Each row was made from one small tree. Brackets hold a mark, then the marks that hang from it, in the order of their numbers. Every link used is in the known rows. Write each row's tree.
Known rows
[K685 K267 K538 K555 K748]: [-4.911 -0.509 -0.666 -1.748 -0.425  2.030 -1.809  2.514 -1.274  1.130
  1.733  0.052  1.705 -2.847  0.849 -2.971  2.201  2.763 -4.370 -1.334
  2.373 -5.056]
[K267 [K685 K555]]: [-1.376 -1.065 -3.486 -0.388  1.082  1.411 -0.567 -0.435 -1.608 -1.630
 -0.509  1.129 -0.846  1.329  0.015 -0.970  1.868  0.653 -1.315  0.901
 -0.428 -0.547]
[K966 [K922 [K685 [K555 K546]]]]: [ 1.674  1.900 -1.574 -2.069  5.397  1.561  3.063  0.558  0.814  2.226
  0.791 -0.346  1.448 -0.328 -1.068  0.164  1.535  4.476  1.325  0.424
  2.629  0.368]
[K865 [K267 [K685 K386]]]: [ 1.637 -1.857  0.110  1.029  1.477  0.811  0.501 -2.698 -3.178 -1.202
 -1.766  1.572  2.332  1.598  0.108 -0.328  0.932 -3.832 -1.105  0.820
 -1.016 -0.361]
[K685 K267 K538 K748]: [-4.295 -0.538  1.262 -0.563 -1.389  2.466 -1.286  1.893 -0.498  1.141
  2.092  0.322  2.548 -2.796  1.247 -1.854 -0.208  1.163 -3.790 -0.733
  0.958 -4.490]
[K685 K555]: [-0.637  0.019 -1.886 -1.135  0.988 -0.430 -0.442  0.508 -0.841  0.057
 -0.380 -0.218 -0.728 -0.050 -0.407 -1.039  2.276  1.607 -0.546 -0.570
  1.410 -0.649]
[K955 [K578 K386] [K865 [K267 K685]]]: [ 6.572 -2.141  0.177 -1.298  7.085 -0.962  1.367 -2.570  2.008 -1.632
 -0.061  4.725 -0.620  8.251  2.621  3.302 -1.507 -3.498  2.697  2.741
  1.721 -0.595]
[K966 [K922 [K685 K267 K555 K748]]]: [-2.330  0.753  0.214 -1.873  2.471  5.018  2.945  3.857  0.971  3.413
  2.150 -1.177  4.024 -3.875 -0.304 -0.474  1.746  4.417 -0.034 -0.361
  4.156 -3.326]
[K865 [K267 [K685 K555]]]: [ 0.685 -2.322 -2.670 -1.117  3.381 -0.135 -0.027 -0.980 -0.808 -1.699
 -1.750  2.188 -0.162  3.435 -0.159 -0.715  2.477 -0.588 -0.308  0.535
  0.356 -0.709]
[K865 [K267 [K685 K555 K748]]]: [-1.326 -1.876 -2.738 -1.495  3.168  1.508  0.720  0.770  0.782 -1.387
 -1.516  1.664 -0.432  2.252 -0.403 -0.879  2.302  0.102  0.658 -0.080
  1.930 -2.386]
[K955 K865]: [ 2.432 -0.018  0.987 -0.791  1.886 -0.516  0.478  0.196  0.692  1.012
 -0.226  0.568  0.490  2.602  0.002  0.670  0.845 -1.029  1.148 -0.107
  1.389 -0.695]
[K267 [K685 K555 K748]]: [-3.426 -0.580 -3.604 -0.766  1.197  2.934  0.020  1.379  0.032 -1.337
 -0.296  0.620 -0.735  0.003 -0.172 -0.926  1.617  1.620 -0.526  0.416
  0.782 -2.285]
[K538 [K685 K386]]: [-1.423  1.297  0.754  1.348 -0.029  1.100 -0.110 -0.692 -6.062  0.413
 -0.874 -0.725  2.725 -2.798  0.609  0.605 -0.852  0.616 -2.308 -0.891
  0.766 -1.522]
[K955 [K578 K386] [K865 K267]]: [ 7.276 -1.272  1.705 -2.083  6.952 -2.967  1.483 -1.529  2.819 -0.092
 -0.085  3.492 -0.597  6.920  2.452  3.292 -1.093 -2.615  3.620  1.204
  3.388 -0.680]
[K966 [K922 [K685 K386]]]: [ 1.683  1.463  1.227  1.147  1.414  3.111  3.248 -0.689 -2.514  2.875
  0.545 -0.470  5.390 -2.986  0.619  1.033  1.355  0.508  0.642  0.004
  1.591  0.044]
[K922 [K685 [K386 K578] K538 K748]]: [-1.618  1.372  1.531 -0.482  0.603  2.893  1.950 -0.034 -5.211  2.442
  1.913 -2.023  5.640 -4.696  2.876  0.690  0.616 -1.703 -0.338  0.026
  1.255 -3.069]
[K966 [K922 [K685 K538]]]: [ 0.120  0.875 -0.012  0.142  1.899  2.499  1.965 -0.757 -0.897  3.208
  1.282  1.772  4.757 -1.409  2.685  0.529  1.434  2.383 -0.011 -0.666
  2.110 -1.196]
[K546 K555]: [ 0.644 -0.031  0.565 -0.186  1.829 -0.641  0.179 -1.464  1.266 -0.762
  0.200 -0.708 -0.558  1.104 -0.507  0.100 -1.493  0.726 -0.322  0.822
 -0.355  1.520]
[K922 K685]: [-0.120  0.595  0.223  0.130  1.121  1.681  1.697  0.482 -0.077  1.227
  0.418 -0.719  1.778 -0.296  0.351  1.184 -0.586  0.018  1.807  0.010
  1.012  0.018]
[K865 [K267 [K685 K538 K555 K748]]]: [-2.760 -2.190 -3.064 -1.282  2.864  1.311 -0.576 -0.196 -0.769 -0.910
 -1.321  3.085  0.946  2.119  1.570 -1.670  3.072  0.804 -1.777 -0.849
  2.163 -3.956]
[K955 K578 [K865 K267]]: [ 6.411 -0.957  1.941 -1.641  5.741 -2.283  1.023 -0.597  3.507 -0.253
 -0.869  2.330  0.327  7.039  1.411  1.761  0.631 -2.487  2.738 -0.867
  3.595 -0.760]
[K966 [K922 [K685 K267 K538 [K555 K546]]]]: [-0.710  1.013 -0.169 -2.276  3.983  2.390  1.246  0.324 -1.398  3.144
  2.608  0.317  3.968 -1.861  0.687 -1.817  1.531  4.743 -3.238  0.575
  2.311 -2.296]
[K267 [K685 [K386 K578] K538 K555 K748]]: [-2.879 -0.339 -2.420 -1.032  0.518  2.639 -0.538 -0.978 -6.777 -0.399
  1.074 -0.123  3.027 -3.220  2.480 -1.449  2.924 -1.028 -3.477  1.100
 -0.147 -3.661]

Write each row's tree
[-4.603  1.991  0.515 -1.382  2.186  2.501 -0.223  2.407 -4.689  0.404
  0.885 -2.677  2.064 -4.405 -1.714 -1.719 -1.192  3.597 -4.793 -0.589
  2.307 -4.297] : [K538 [K685 K267 K386 [K555 K546] K748]]
[ 0.217 -0.191  1.413 -1.858  0.097  0.826 -0.172  0.021 -6.521  1.053
  2.001 -3.018  3.165 -4.575  0.096 -1.686  1.746 -1.991 -3.643  1.434
 -0.587 -1.742] : [K685 K267 [K386 K578] K555]
[-1.401 -0.306  0.770 -0.342 -0.722  0.964 -1.002  0.659 -4.453  0.402
  0.664 -1.593  2.425 -3.295 -0.968 -2.269  2.130 -0.189 -4.403 -0.293
  0.600 -2.164] : [K685 K267 K386 K555]
[-1.779  0.765  2.036 -0.667  1.448  5.544  3.392  3.374  1.867  3.535
  2.469 -1.129  4.629 -3.913  0.077  0.494 -0.490  2.836  0.512  0.071
  2.605 -2.599] : [K966 [K922 [K685 K267 K748]]]
[ 3.694 -2.217 -1.966 -1.952  6.338 -1.282 -0.996 -2.050  0.152 -1.294
 -0.946  5.201  0.973  8.097  3.220 -0.131  3.472 -1.272 -0.989 -0.660
  3.328 -2.885] : [K955 K578 [K865 [K267 [K685 K538 K555]]]]
[-3.759  1.273  1.115 -2.082  0.872  2.950  0.232  2.282 -7.647  1.389
  1.927 -3.855  4.060 -6.944  0.742 -0.483  0.172  1.195 -3.718  0.313
  1.876 -4.725] : [K538 [K685 K267 [K386 K578] K555 K748]]
[-1.640 -0.077 -2.996 -0.206  1.945  0.507 -1.651 -2.983 -5.438 -1.442
 -0.241  1.616  1.125  0.284  0.417 -2.842  2.036  0.624 -5.417  0.877
 -1.099 -1.530] : [K267 [K685 K386 K538 [K555 K546]]]
[ 5.164  0.163  0.973 -1.399  4.657 -1.429  0.810 -0.786  1.914 -0.162
  1.321  2.474 -1.295  4.844  2.347  2.999 -1.751 -1.240  2.523  1.689
  2.516 -0.486] : [K955 [K578 K386] K865]
[-3.243 -0.347 -2.682  0.192  0.208  3.290 -0.056  0.542 -3.178 -1.162
 -0.772 -0.159  1.077 -1.801 -0.615 -1.502  2.177  0.138 -2.124  0.060
  0.463 -2.482] : [K267 [K685 K386 K555 K748]]
[-4.449 -0.535 -3.075  0.463 -0.200  3.138 -1.220 -0.435 -4.836 -0.739
 -0.291  1.325  2.524 -1.908  1.316 -2.275  3.241  0.707 -4.215 -0.707
  0.768 -4.112] : [K267 [K685 K386 K538 K555 K748]]
[-2.517  0.611 -2.570 -0.522  2.194  2.451  0.331  0.021 -2.255 -1.741
 -0.457 -0.686 -0.179 -0.772 -1.896 -2.006  0.800  0.965 -2.390  1.044
 -0.191 -1.620] : [K267 [K685 K386 [K555 K546] K748]]
[-1.112  0.713 -2.407 -2.011  2.597 -1.632 -1.481 -1.078 -1.522 -0.090
  0.361  0.990 -0.706  0.814  0.126 -2.402  1.789  2.825 -3.125 -0.462
  0.942 -1.257] : [K685 K538 [K555 K546]]
[-0.401  0.716 -2.002 -1.129  2.765  1.962  1.429 -0.194 -1.732  3.003
  0.915  1.605  3.993 -1.286  2.327 -0.513  3.729  4.189 -0.539 -1.124
  3.474 -1.906] : [K966 [K922 [K685 K538 K555]]]
[ 1.878  1.234  1.974 -0.271  1.119  1.571  2.496 -0.925 -5.336  1.740
  1.376 -2.886  4.403 -3.288  1.074  1.553 -0.088 -3.269  1.082  1.515
 -0.376  0.139] : [K922 [K685 [K386 K578]]]
[ 5.709 -1.649  1.876 -1.024  4.276 -0.200  1.834 -2.801 -4.326 -0.029
 -0.683  0.584  3.630  3.010  1.143  1.295  1.605 -6.804  0.852  2.383
 -0.736 -0.534] : [K955 [K865 [K267 [K685 [K386 K578]]]]]
[-0.484 -0.376  2.981 -0.570 -1.265  0.886 -1.003 -1.559 -7.449  1.528
  2.892 -1.493  5.145 -4.770  2.412 -1.464  0.553 -3.029 -5.168  1.200
 -1.548 -2.528] : [K685 K267 [K386 K578] K538]
[-1.732 -0.939 -0.995  2.094 -1.097  2.023 -1.432 -2.947 -5.648 -0.878
 -0.113  2.192  3.214 -0.821  1.996 -1.375  1.306 -1.968 -4.476  0.500
 -1.762 -1.607] : [K267 [K685 K386 K538]]
[ 0.128  1.306  3.458 -0.935  1.451  5.449  4.162  1.842 -3.599  3.898
  3.595 -3.381  7.246 -6.818  0.933  0.882  0.010 -0.541 -0.055  1.596
  1.432 -2.531] : [K966 [K922 [K685 K267 [K386 K578] K748]]]
[-3.930 -0.451 -1.154  1.643 -1.278  3.397 -0.782 -0.938 -4.101 -0.764
  0.037  1.482  3.159 -1.959  1.764 -1.315  0.937 -0.896 -3.689 -0.056
 -0.522 -3.291] : [K267 [K685 K386 K538 K748]]
[-2.727 -1.199 -3.985 -0.420  0.625  1.325 -1.922 -1.484 -3.203 -1.125
 -0.028  2.699  0.437  0.981  1.879 -1.976  2.767  1.203 -3.681  0.250
 -0.176 -2.064] : [K267 [K685 K538 K555]]
[-2.846  0.022  2.658  0.396 -1.777  3.040 -0.115  2.059 -2.027  0.753
  1.089 -2.025  3.069 -4.506 -0.709 -1.445 -0.368 -0.823 -3.105 -0.331
  0.620 -3.137] : [K685 K267 K386 K748]
[-2.516  0.732  3.313 -0.771 -0.430  4.238  1.348  0.905 -5.794  2.968
  3.532 -2.837  6.778 -6.265  2.415 -0.080 -0.401 -2.025 -2.668  0.671
  0.727 -4.319] : [K922 [K685 K267 [K386 K578] K538 K748]]
[-2.341 -1.768 -2.120 -0.230  1.848  1.491 -0.717 -1.109 -3.939 -0.766
 -1.572  2.464  2.906  0.228  1.323 -2.139  4.025 -0.706 -3.253 -1.120
  1.796 -4.273] : [K865 [K267 [K685 K386 K538 K555 K748]]]
